Known rows, with every step that occurs:
nefa pogi sogu: [-2.076  2.677  3.061 -0.605  3.577 -2.518 -2.179 -2.733  4.508  3.230
 -3.466 -5.205  0.183  1.000 -3.437 -3.291 -3.174 -0.263 -2.879  0.639]
vuno vize sabur: [ 0.167 -0.729  0.140 -4.870 -3.135  0.816 -3.240  4.726  2.899  1.179
 -3.100 -1.418 -1.185 -4.022  4.042  2.129  0.038  2.113  0.210  2.031]
nefa pogi sogu sabur: [-1.030 -0.397 -1.117 -0.026  4.181 -5.136 -0.768  0.067  2.254  5.440
 -2.669 -2.654  2.330 -0.157 -2.809 -1.785 -2.748 -0.677 -2.552 -0.205]
vize sogu sigeti nefa pogi: [-3.349  6.764  3.633  1.043 -1.438  2.631 -6.448  0.632  3.381  0.688
 -2.250 -7.229  1.529  6.697 -3.701 -0.341  1.616  0.870 -2.620 -0.395]
sabur vuno vize nefa pogi: [-1.402  1.623  6.110  0.785  0.499 -1.552 -4.754 -0.368  2.469 -2.354
 -0.488 -3.219  5.086 -3.629  1.863  0.906  3.020  4.973  0.895 -0.320]
sabur vuno vize: [-0.436 -1.821  2.077  0.222  0.451 -2.578 -3.909  0.739  1.032  0.804
 -2.291 -1.798  1.894 -3.273  5.625 -1.334  1.485  3.322  0.016  2.203]
sigeti nefa pogi sogu sabur vuno: [-3.538  1.557 -0.847  3.623  4.343 -7.797 -2.885 -5.858  4.756  4.933
 -3.698 -2.018  1.674  2.518 -0.860 -3.781  0.318 -0.877 -2.537 -1.600]
nefa pogi: [-0.718 -1.251  3.925  0.732  2.798 -2.087 -3.744  0.267  1.663  2.025
 -1.284 -3.570  2.101  0.293 -0.170 -0.268  0.669  2.011 -2.441 -0.472]
sigeti nefa pogi sogu vize: [-4.314  2.047  1.307  0.868  0.454 -3.478 -2.364 -4.043  5.756  1.014
 -4.006 -1.597  0.731  3.995 -3.749 -4.537 -6.403 -1.353 -5.598 -1.566]
vize sogu nefa pogi: [-0.999  1.947  2.926 -1.458 -3.554 -0.184 -5.617 -1.110 -1.226 -0.245
 -1.904 -4.687 -0.646  4.464 -1.527  2.030 -1.189  3.608 -4.350 -0.167]
sabur vuno vize sogu sigeti: [-1.955  4.014  2.208 -0.857 -2.861  0.523 -6.003  3.478  0.510  0.278
 -1.463 -4.759  1.144 -0.814  3.176 -0.917  2.419  2.413  0.350  4.042]
sigeti nefa pogi sogu sabur vuno vize: [-3.110  3.400  0.139  4.420  1.771 -5.612 -2.528 -5.168  5.643  2.388
 -3.948 -1.045  3.261  0.477 -0.308 -5.443 -0.697 -0.829  0.470 -1.516]
pogi sogu: [-0.373  0.473 -1.133 -2.463  2.440 -1.779 -0.996 -0.095  2.710  4.421
 -3.898 -4.076  0.751  0.847 -0.749 -1.458 -3.902  0.612 -4.214  2.433]
sogu vize pogi: [ 0.252 -2.958  1.303 -0.076 -1.343 -3.280 -4.072  3.072 -1.032 -0.003
  0.796  1.618  1.941 -1.879  0.472  3.265 -1.183  2.257 -8.089  0.440]
sogu vize nefa: [ 0.746 -5.057 -0.162 -3.895 -1.547 -0.098 -3.276  6.218 -1.594 -0.586
 -1.217 -1.489  5.481 -2.399  1.434  4.373 -2.759  5.820 -5.886  0.730]
vuno vize nefa pogi: [-0.307  1.591  5.117 -0.305 -0.355  2.304 -3.453  2.397  2.992 -2.446
 -1.537 -4.371  6.423 -2.672 -1.139  2.053  0.667  4.401  0.057 -0.906]
vuno vize nefa pogi sogu sigeti: [-3.269  8.095  5.254 -2.994 -1.272  4.314 -3.702  1.175  5.922 -1.050
 -1.042 -8.351  5.497 -0.126 -4.629 -2.876  0.029 -0.267  0.883  1.470]
sogu sigeti nefa: [-1.858  1.468  2.005 -0.448 -0.831  2.896 -5.857  2.346  3.428  2.078
 -2.674 -6.138  3.970  4.794  1.288 -1.255  3.052  0.038 -2.100  0.889]
sabur vuno vize pogi: [ 0.122  1.387  3.837  3.053 -0.020 -3.428 -4.906  0.165  0.796 -0.806
  1.325 -0.030  1.468 -3.986  3.347  0.591  3.786  2.869 -2.078  1.256]

Rows:
[-6.766  2.698  0.823 -0.575 -0.658 -7.503 -3.897 -5.249  5.506  2.304
 -3.588 -0.128 -6.006  0.467  0.514 -3.644 -2.612 -0.772 -4.325 -0.718]
sigeti nefa pogi sogu vize sabur vuno
[-1.396  5.703  3.748 -1.813  0.190  1.393 -1.221 -0.291  5.541 -0.878
 -2.863 -5.412  4.666 -1.079 -3.720 -1.294 -2.590  1.616 -0.568  0.150]
vuno vize nefa pogi sogu
[-1.376  3.686  2.509 -1.895  2.600 -0.158 -2.070 -0.817  3.981  1.492
 -2.797 -6.597  3.364  0.115 -4.146  0.455 -2.113  2.350 -3.605  0.241]
vize nefa pogi sogu
[-3.697  6.165  4.475 -2.875  1.130  1.788 -4.271  0.704  4.844  1.653
 -1.001 -8.919  4.157  1.392 -4.832 -1.502  1.095  0.148 -1.836  1.798]
vize nefa pogi sogu sigeti
[-1.907  0.951  3.942  3.013  1.776 -0.563 -4.449 -2.167  4.692  1.031
 -3.209 -4.016  2.490  3.624 -0.664 -0.622  0.786  1.258 -2.871 -2.080]
sigeti nefa pogi
[-2.845 -1.885 -2.975 -6.639 -2.199 -3.729 -0.933  2.651  2.508  3.878
 -3.286  0.138 -3.986 -2.007  0.863 -0.204 -5.930 -0.225 -5.991  2.758]
pogi sogu vize sabur
[-0.330 -1.542 -1.348 -4.387 -0.798 -1.090 -0.978  2.985  1.306  0.881
 -3.455 -1.991  4.268 -1.230 -1.631  1.119 -6.171  3.022 -6.926  2.050]
pogi sogu vize nefa
[-3.010  5.397 -0.076 -1.692 -0.321  2.231 -3.430 -0.923  5.976  2.931
 -4.759 -7.087  2.245  5.612 -1.762 -4.376 -0.604 -2.154 -3.381  1.837]
pogi sogu sigeti nefa
[ 0.835 -4.354 -1.129  0.792  0.994 -5.101 -3.255  3.285 -1.006  2.767
 -1.901  0.291  4.625 -4.612  5.901  0.581  1.928  3.213  0.522  1.746]
sogu sabur vuno vize
[ 0.190  0.290 -2.745 -1.588  0.547 -3.701 -1.376  1.592  1.471  2.922
 -3.207 -2.345  6.020 -4.231  1.614  0.709 -0.267  3.729 -0.386  2.205]
pogi sogu sabur vuno vize nefa
[-5.047  3.031  0.489 -2.737 -2.263 -3.500 -2.828 -3.021  6.219  1.772
 -4.146 -0.399 -4.079  1.694 -2.509 -2.461 -5.146 -1.502 -5.332 -1.500]
sigeti nefa pogi sogu vize sabur
[-4.287  0.301  0.733 -4.196 -1.183 -4.338 -2.486 -0.449  3.931  2.644
 -2.158 -1.142 -4.736 -2.411 -1.524 -1.509 -5.047 -0.887 -3.959  0.760]
nefa pogi sogu vize sabur
[-0.101  1.655  1.132 -1.757 -6.263 -0.864 -5.345 -0.621 -1.451 -1.770
 -2.355 -2.808 -0.225  1.146  4.718  0.413 -0.318  4.959 -1.919  2.190]
sabur vuno vize sogu nefa
[-3.815  9.191  5.017  1.175 -3.522  3.925 -6.069  0.917  5.080 -2.045
 -2.166 -6.676  3.249  4.963 -2.931 -1.470  0.736  0.308  0.201 -0.525]
vuno vize sogu sigeti nefa pogi
[-1.562 -2.699 -0.288 -3.473  0.277 -4.508 -4.714  1.689  0.432  4.460
 -1.675 -1.280 -4.421 -3.637  6.380  2.137  3.479  3.737 -2.241  2.898]
vize sabur vuno
[ 1.037 -1.604  0.243  3.436  0.326 -6.121 -3.657  2.357 -0.903  1.534
  1.569  2.046  3.740 -4.824  3.980  2.648  4.304  2.741 -1.582  0.485]
sogu sabur vuno vize pogi
[-0.446  0.573 -2.275  2.225  3.014 -8.491 -2.617 -0.655 -0.051  5.416
 -0.104  0.206  0.238 -1.674  0.474  0.273  1.265  0.470 -5.402  1.313]
vize pogi sogu sabur vuno
[-2.657 -6.127 -0.833 -4.228 -1.393 -6.109 -4.956  2.695 -1.336  3.197
 -0.808  1.869 -4.435 -4.714  6.648  1.984 -0.474  3.557 -4.267  2.501]
sogu vize sabur vuno
[-1.680  4.710 -0.102 -0.994 -2.495  3.558 -5.273  3.605  2.465  1.607
 -3.342 -6.168  2.139  6.567 -1.216  1.191  1.272  2.139 -3.755  1.406]
vize sogu sigeti nefa
